Each row comes from the steps of one walk. Every step used is in the known rows, and no mark comes twice. Write the walk behind each row, first mark first.
In the rows, 128 means zero.
Known rows:
basetez, lagaf, nono, tipil, lefi, ditu: [119 111 178 180 152 126 134 109 155 138 135 120 137 111 155 132 190 196
 124 102  90 123  81  84 186  94 151 141  72 139 198 123 121 132  97 120
 175 131 179 163 140  64 139 126]
beben, mima, lagaf, ditu, lefi: [ 97 136 180 200 122 158 132 120 143  71 131 118 186 156 119 166  88 103
 139 155 135 186 149 122 127 121 119 116 110 121 141  94 116 145  87 132
 146 127 134 164 149 108 139 150]
mafep, ditu, lefi, tipil, nono: [116 127 183 186 192 168  77 119 147 124 154 115 108 152 131 126 169 178
  79 123 171 122 134  90  91 107 135 129  57 170 167 103 147 120 108 128
 146 105 134 158 139  87 138  94]
ditu, lefi, tipil: [ 61 138 126 169 179 128  99 124 135 113 159 127 142 125 118 116 103 172
  89 127 165 122 102 116 112  91 129 134  76 156 166 126 145 141 120 103
 125 121 159 143 118  97 122 112]
beben, mima, lagaf, ditu, mafep: [125 117 134 171 100 157 143 123 123  89  86 113 158 143 145 185 108  89
 142 162 137 177 135 124 135 108 131 114 134 135 104  93  95 133  72 154
 143 124 115 149 160 134 113 144]
mafep, ditu, lefi: [137 138 167 162 157 160 121 113 162 132 148 112 125 145  90 128 158 152
  91 126 149 125 147 109  95 123 131 127  99 150 151 124 135 106 130 117
 119 103 140 159 124 101 148 104]
lefi, tipil, nono: [ 91 115 136 156 179 137  76 132 105 132 149 131 112 136 175 122 149 168
 112 132 149 130 113 106 114  95 125 131  72 155 144 108 143 149  91 143
 164 131 123 126 141 107 110 123]
pima, nono, lagaf, mima, beben: [ 92 135 156 138 165 123  82 100 192 137  61 139 104 183 149 158 141 143
 130 132 133 124 116 163 132  67 152 120 127 133 132 111 180 169 166 107
 137 100 115 159 128 113 131 140]
lefi, ditu: [103 120 132 139 126 130 138 141 129 122 116 125 167 138 150 106 114 148
 109 105  94 131 110 102 132 117 122 111 114 144 150 127 109 122 128 100
 139 124 150 140 137  94 135 111]
nono, lagaf, mima, beben: [121 103 146 142 148 100 104  85 187 150 106 130 110 169 149 142 161 126
 133 146 139 108 119 150 128  70 146 137 107 139 137 134 132 146 156 135
 151 100 111 140 121 106 144 122]
tipil, nono, lagaf, mima: [122  95 176 137 147 147  77 141 155 150 107 122 100 142 170 130 173 163
 159 140 161 135 147 124 140  90 147 140  92 135 169 110 146 151 147 152
 213 107  93 127 130 102 119 133]
pima, nono, tipil, lefi, ditu: [ 58 134 161 132 180 164  82 144 151 132 133 116 151 158 145 124 137 191
 121  89  85 141 100  87 151  97 131 114  99 168 148 101 163 134 109  83
 139 116 145 166 182  59 108 148]
tipil, nono, lagaf, basetez: [118 110 188 147 139 112  65 128 117 149 122 153 106 172 149 129 182 178
 134 130 168  82 155 120 143 117 151 151 114 143 142 126 169 153 108 142
 164 114 105 116 153  86 110 127]
ditu, lefi, tipil, nono, lagaf, basetez: [ 47 118 192 183 190 111  46 131 119 126 149 148 115 169 136 119 141 209
  95 136 196  89 126 113 125  86 147 141  65 169 185 122 183 171 108 118
 150 103 145 136 138  66 107 115]
pima, nono, tipil, lefi: [ 84 149 156 128 187 157  68 134 157 132 142 119 125 147 125 140 149 180
 126  97 105 151 119 110 148 114 131 130 107 152 139  97 174 135 105  96
 125 121 122 160 169  86 101 163]
ditu, lefi, tipil, nono, lagaf: [ 57 129 155 176 191 136  65 124 145 119 158 134 126 156 145 114 124 194
 114 134 191 102 106 112 117  88 153 141  56 158 189 110 176 158  98 144
 160  97 139 124 136  67 107 127]
lefi, tipil: [ 78 120 118 145 163 117 105 119 123 112 136 127 123 121 157 118 113 149
  96 120 135 127  93 120 107  93 120 127 101 156 128 125 146 139 105 120
 109 131 136 124 121 109 109 121]
mima, lagaf, ditu, lefi, tipil: [ 96 152 182 200 186 121 146 100 131  73 176 115 169 171 155 142  87 151
 144 115 142 151  97  97 114 111 115 125  96 146 142 122 117 156  83 129
 134 134 151 154 151  77 125 151]
beben, mima, lagaf: [120 111 162 170 122 151  94 127 128 105 112 139 164 140 144 170  89  98
 130 146 125 182 150 144 123  98 126 112 133 124 125 115 117 135  94 134
 128 138 121 139 139 113 136 145]
mima, lagaf: [159 133 162 159 142 114 113 107 120 120 148 135 144 156 156 150  97 129
 155 113 125 149 117 114 125 121 131 124 138 127 117 136 113 140 109 132
 126 143 121 129 134 105 133 152]
beben, mima, lagaf, basetez: [102 101 189 171 108 123  80 127 103 118 103 148 152 146 135 174 111 127
 118 139 134 165 168 135 130  97 131 122 137 140 115 124 136 145  97 114
 117 142 127 152 146 114 135 142]
pima, nono, lagaf, mima: [ 76 129 152 117 154 137  71 140 181 120  63 129 103 147 148 144 105 157
 140 117 140 142 126 146 119  69 141 126 140 129 144  90 187 148 161 114
 153  94 110 145 119  97 105 142]
pima, nono, lagaf, basetez: [ 79 131 159 126 145 112  66 127 142 128  70 151 113 180 127 146 119 169
 108 106 162  95 136 138 121 104 143 126 161 137 122 109 214 158 134 100
 106 103 116 135 144  92 106 141]
lagaf, nono, tipil, lefi, ditu, mafep: [103  87 135 177 157 135 134 119 125 165 127 113 156 130 150 131 208 185
 125 107  98 129  92  96 179 109 155 136  65 184 158 107 102 134  97 111
 170 106 180 148 160  97 113  92]
ditu, lagaf: [166 131 122 128 125 138  94 127 122 147  94 109 145 123 117 140 129 144
  67 138 149  86 137 129 112 100 132 116 110 146 140 118 132 109 117 133
 118 126 137 114 100 110 136 121]
pima, nono: [ 97 146 136 122 144 151 103 138 138 118  79 144 124 148 137 142  98 147
 135 112 128 146 131 133 127 119 136 113 148 124 121  95 170 151 139 106
 120 126 125 149 135 128 116 139]
pima, nono, tipil: [ 71 131 146 116 171 165  98 134 151 132 116 138 111 131 141 160 138 162
 130 106 113 136 105 130 119 102 150 124 120 146 136 115 175 153 124 102
 123 128 110 133 169 107  89 156]
lefi, ditu, lagaf: [128 120 129 138 120 139  96 134 124 142  98 111 175 135 138 111 114 156
  55 124 104  97 132 109 116  95 137  97  98 162 157 115 111 103 122 111
 133 124 159 129 113  77 146 102]
mima, lagaf, nono, tipil, lefi, ditu: [122 103 208 200 173 106 121  99 134 144 168 128 178 164 175 137 163 178
 152  81  75 163  92  87 169 111 145 125  73 163 149 120 100 145  91 109
 164 126 175 158 162  57 139 128]
mafep, ditu, lefi, tipil: [111 133 148 173 180 145  90 109 152 117 146 111 125 131 107 125 147 161
  67 110 159 115 126  98  80 106 130 125  73 172 151 118 144 114 118 112
 111 109 142 160 118  84 135  96]

Write each row's walk:
[161 102 164 167 171 128  89 106 133 175 127 109 138 125 113 140 220 169
  70 116 121  99 129 113 146 101 148 130  65 183 166 103 140 122  95 132
 152 113 165 135 126  82 147 109] -> ditu, lagaf, nono, tipil, lefi
[134  84 187 180 175 110 133  89 133 142 162 152 134 139 164 165 164 156
 158 103 114 150  92 121 136 106 155 130 101 150 130 136 117 155 104 125
 152 136 145 134 152 104 122 139] -> mima, lagaf, nono, tipil
[ 94 122 107 150 169 137 111 127 132 110 110 112 110 156 182 130 167 162
 130 150 170  95  93 104 120  93 143 136  89 168 137  95 145 154  60 180
 171 104 107 106 161  93  80 125] -> lefi, tipil, nono, lagaf, ditu, mafep
[ 99 110 156 131 127  79  93 125 134 133 105 140 116 155 124 128 151 155
 116 126 167  79 137 138 128 109 144 142 149 139 134 148 173 144 119 130
 108 110 125 116 135  85 106 129] -> nono, lagaf, basetez
[149 115 195 167 133  88  90 117  97 135 135 153 141 162 148 152 116 151
 139 107 145 126 133 122 133 122 135 122 144 139 105 148 129 152 113 108
 110 150 134 139 145  94 132 144] -> mima, lagaf, basetez
[ 67 133 125 130 168 166  67 136 135 144  96 108 145 146 146 135 135 201
 106 101 105 127  95  93 163 103 146 123  95 174 144  89 147 140  93  92
 127 102 146 153 186  80  86 132] -> pima, nono, tipil, lefi, ditu, mafep
[120 161 187 191 158 140 164 106 142  87 172 115 172 179 136 140 105 135
 152 123 140 155 114 102 132 139 120 126 119 127 138 123 109 146  99 132
 141 135 146 159 148  99 143 157] -> mima, lagaf, ditu, lefi
[159 139 125 158 128 133 162 104 116 104 119 111 155 161 162 163 110 117
 169 132 137 144 100 110 148 133 132 124 139 132  94 101  83 141  79 160
 135 133 127 126 159 124 112 143] -> mima, lagaf, ditu, mafep
[130 109 158 155 146 129 156  97 152 140 129 139  98  84 146 170 202 166
 131 123 139 111  84 122 156  88 165 149  89 126 186 138 131 146 116 144
 161 144 144 129 131 107 131 137] -> basetez, lagaf, nono, tipil
[152 122 160 131 125 110  72 130  88 161  92 121 134 131 109 143 159 169
  44 131 160  68 166 125 113  94 142 117 123 165 136 123 152 109 119 111
 101 140 148 127 103 103 144 119] -> ditu, lagaf, basetez
[130 110 142 162 130 129  98 108 136 165  81 114 173 154 157 129 153 161
  47 137  95 102 125 124 129  58 138  99  70 173 164 109  98 118 157  93
 144 121 155 160 103  89 177  98] -> lefi, ditu, lagaf, mima, beben
[164 106 153 160 146 120 118 108 124 154  78 123 140 135 119 152 171 136
  70 134 137  98 136 139 132 105 147 113  97 159 149  99 134 120 128 140
 146 126 165 133  85 128 161  94] -> ditu, lagaf, nono
[144  88 158 157 166 131 116 105 132 164 113 129 127 117 122 158 206 165
  69 122 127  90 110 132 122  79 160 129  80 174 162 113 129 125 118 132
 146 131 147 126 113 111 139 111] -> ditu, lagaf, nono, tipil
[ 90 100 158 171 188 115  63  99 152 148 128 146 102 170 190 130 171 170
 113 155 147 105  95 133 116  50 143 134  59 169 158 114 144 165 114 149
 179 108 119 136 137  92 125 120] -> lefi, tipil, nono, lagaf, mima, beben
[101 112 110 139 158 138 100 131 124 155 151  97 151 121 141 107 176 185
 111 112  98 118 100  85 170 105 148 137  79 184 154 118  93 118  83 112
 143 116 150 132 179  74  90 127] -> nono, tipil, lefi, ditu, mafep
[154 137 152 153 125 119 110  88 168 144 100 130  99 117 153 164 162 149
 132 153 139 114 113 126 151  58 146 140  94 111 172 132 113 141 161 129
 152 148 138 162  97 126 175 143] -> basetez, lagaf, mima, beben
[110  99 163 145 166 142  68 136 145 174 147  80 154 107 135 109 182 202
  76 110  85 125 120  88 142  59 140 127  52 188 189 117 114 101 114  93
 174 118 148 156 138  47 124 132] -> nono, tipil, lefi, ditu, lagaf, mima
[112  89 193 212 158 136  89 106 140 130 146 130 164 145 137 173 159 127
 136 123 104 195 131 121 152  97 137 132  87 150 146  96 126 149  76 125
 159 130 142 167 161  95 139 138] -> beben, mima, lagaf, nono, tipil, lefi
[ 99 168 175 186 155 169 139 115 149  76 137 114 120 124 148 141 143 182
 129 144 168 114 107  75 143  98 142 149  72 117 206 107 144 150  84 157
 180 134 151 157 138  86 135 150] -> basetez, lagaf, ditu, lefi, tipil, nono
[126 100 173 173 174 119 128 109 137 160 166 116 129 134 125 135 211 163
 127 107 104 137 108 108 171 124 142 151  76 156 154 114 141 139 108 118
 167 117 155 158 148 109 135 116] -> lagaf, nono, tipil, lefi
[145 159 142 137 108 140 179 115 159  87 106 106 115 108 139 146 146 127
 148 138 126 114 110 104 150 125 128 137 129  95 157 119 120 121  99 157
 147 141 133 148 135 115 143 158] -> basetez, lagaf, ditu
[189 105 179 175 184 160  94  96 155 167 129  87 124 142  97 140 252 166
  46 106 119 102 146  98 121 109 145 127  64 197 152 102 136  84  90 138
 138 102 144 158 119  78 160  92] -> mafep, ditu, lagaf, nono, tipil, lefi
[163 111 195 196 151 104 145  92 121 131 132 150 149 167 163 156 138 132
 155 106 126 161 101 130 142 128 141 121 120 129 120 119 111 161 117 126
 151 136 157 143 126 119 151 124] -> mima, lagaf, nono
[197 106 158 138 144 162  86 121 163 160  90  84 110 114 109 148 197 147
  53 132 136 117 167 116  79  85 133 127 100 164 140 103 119  79 153 120
 138 120 119 159  89  97 159 100] -> mafep, ditu, lagaf, mima
[152 105 205 195 183 105 119  98 131 149 183 133 146 156 158 151 164 165
 156  93 107 162  95 105 166 122 144 133  86 154 136 126 111 151  88 127
 162 130 153 157 149  81 132 145] -> mima, lagaf, nono, tipil, lefi
[115 111 149 145 162 144  71 129 140 155 165  94 161 128 131 105 172 191
  67 106  95 101 112  78 142  89 135 124  64 188 176 122 124 100  89 106
 138 120 148 138 160  39 123 134] -> nono, tipil, lefi, ditu, lagaf
[145 141 148 155 134 138  76 141 124 146 120  88 188 153 116  90 130 168
  60 111  88 115 138  84 160 107 120 113  88 162 158  95 123 104 100 109
 133 109 178 151 121  51 161 117] -> tipil, lefi, ditu, lagaf
[191 110 176 143 135 135  69 110 119 155  89 108 121 148  90 152 200 157
  30 119 152  78 177 109  87 110 138 120 120 177 126 122 150  87 119 121
  89 124 129 146 102  87 156  94] -> mafep, ditu, lagaf, basetez
[208 112 150 164 157 152  83  87 159 171  89  96 117 165 116 161 212 136
  51 144 137 102 161 124  92  70 139 111  82 176 127 114 114  88 153 122
 126 120 124 166  91 106 187  99] -> mafep, ditu, lagaf, mima, beben
[138 119 171 169 148 124 125 101 167 143 138 115 111  94 132 150 203 169
 134 117 122 118  92 102 182  94 150 155  81 131 191 130 135 137  98 142
 170 136 160 156 137  89 136 141] -> basetez, lagaf, nono, tipil, lefi
[109 123 151 133 167 129  92 123 143 150 195  98 131 122 118 115 181 165
 125 109 103 129 114  98 156 115 133 145  89 163 147 141 133 122  84 114
 136 123 128 139 168  81 111 155] -> nono, tipil, lefi
[ 61 151 168 192 187 157 151 127 126  83 165 109 140 162 146 120 148 166
 128 140 153 129 115  91 126 124 111 131  66 152 168  88 145 147  96 130
 170 113 148 158 152 103 131 128] -> lagaf, ditu, lefi, tipil, nono
[ 60 138 142 166 176 116 152 112 170  79 149 104 146 160 129 118 120 150
 120 135 162 101  96 114 105  91 131 139 102 152 165 119 165 149  91 148
 140  88 145 133 140  64 106 129] -> nono, lagaf, ditu, lefi, tipil
[127  85 184 199 126 133 123 113 133 111  94 148 158 147 143 178 122 104
 128 139 123 197 140 142 139 100 140 116 120 125 126  90 118 157 113 132
 148 130 149 153 124 128 151 117] -> beben, mima, lagaf, nono
[116 134 144 156 134 123  96 136 134 122 147  94 177 157 131  88 121 161
 110 104  79 150 133  82 172 134 107 119  97 154 149 112 121 121 107 104
 141 104 162 165 147  75 143 116] -> tipil, lefi, ditu
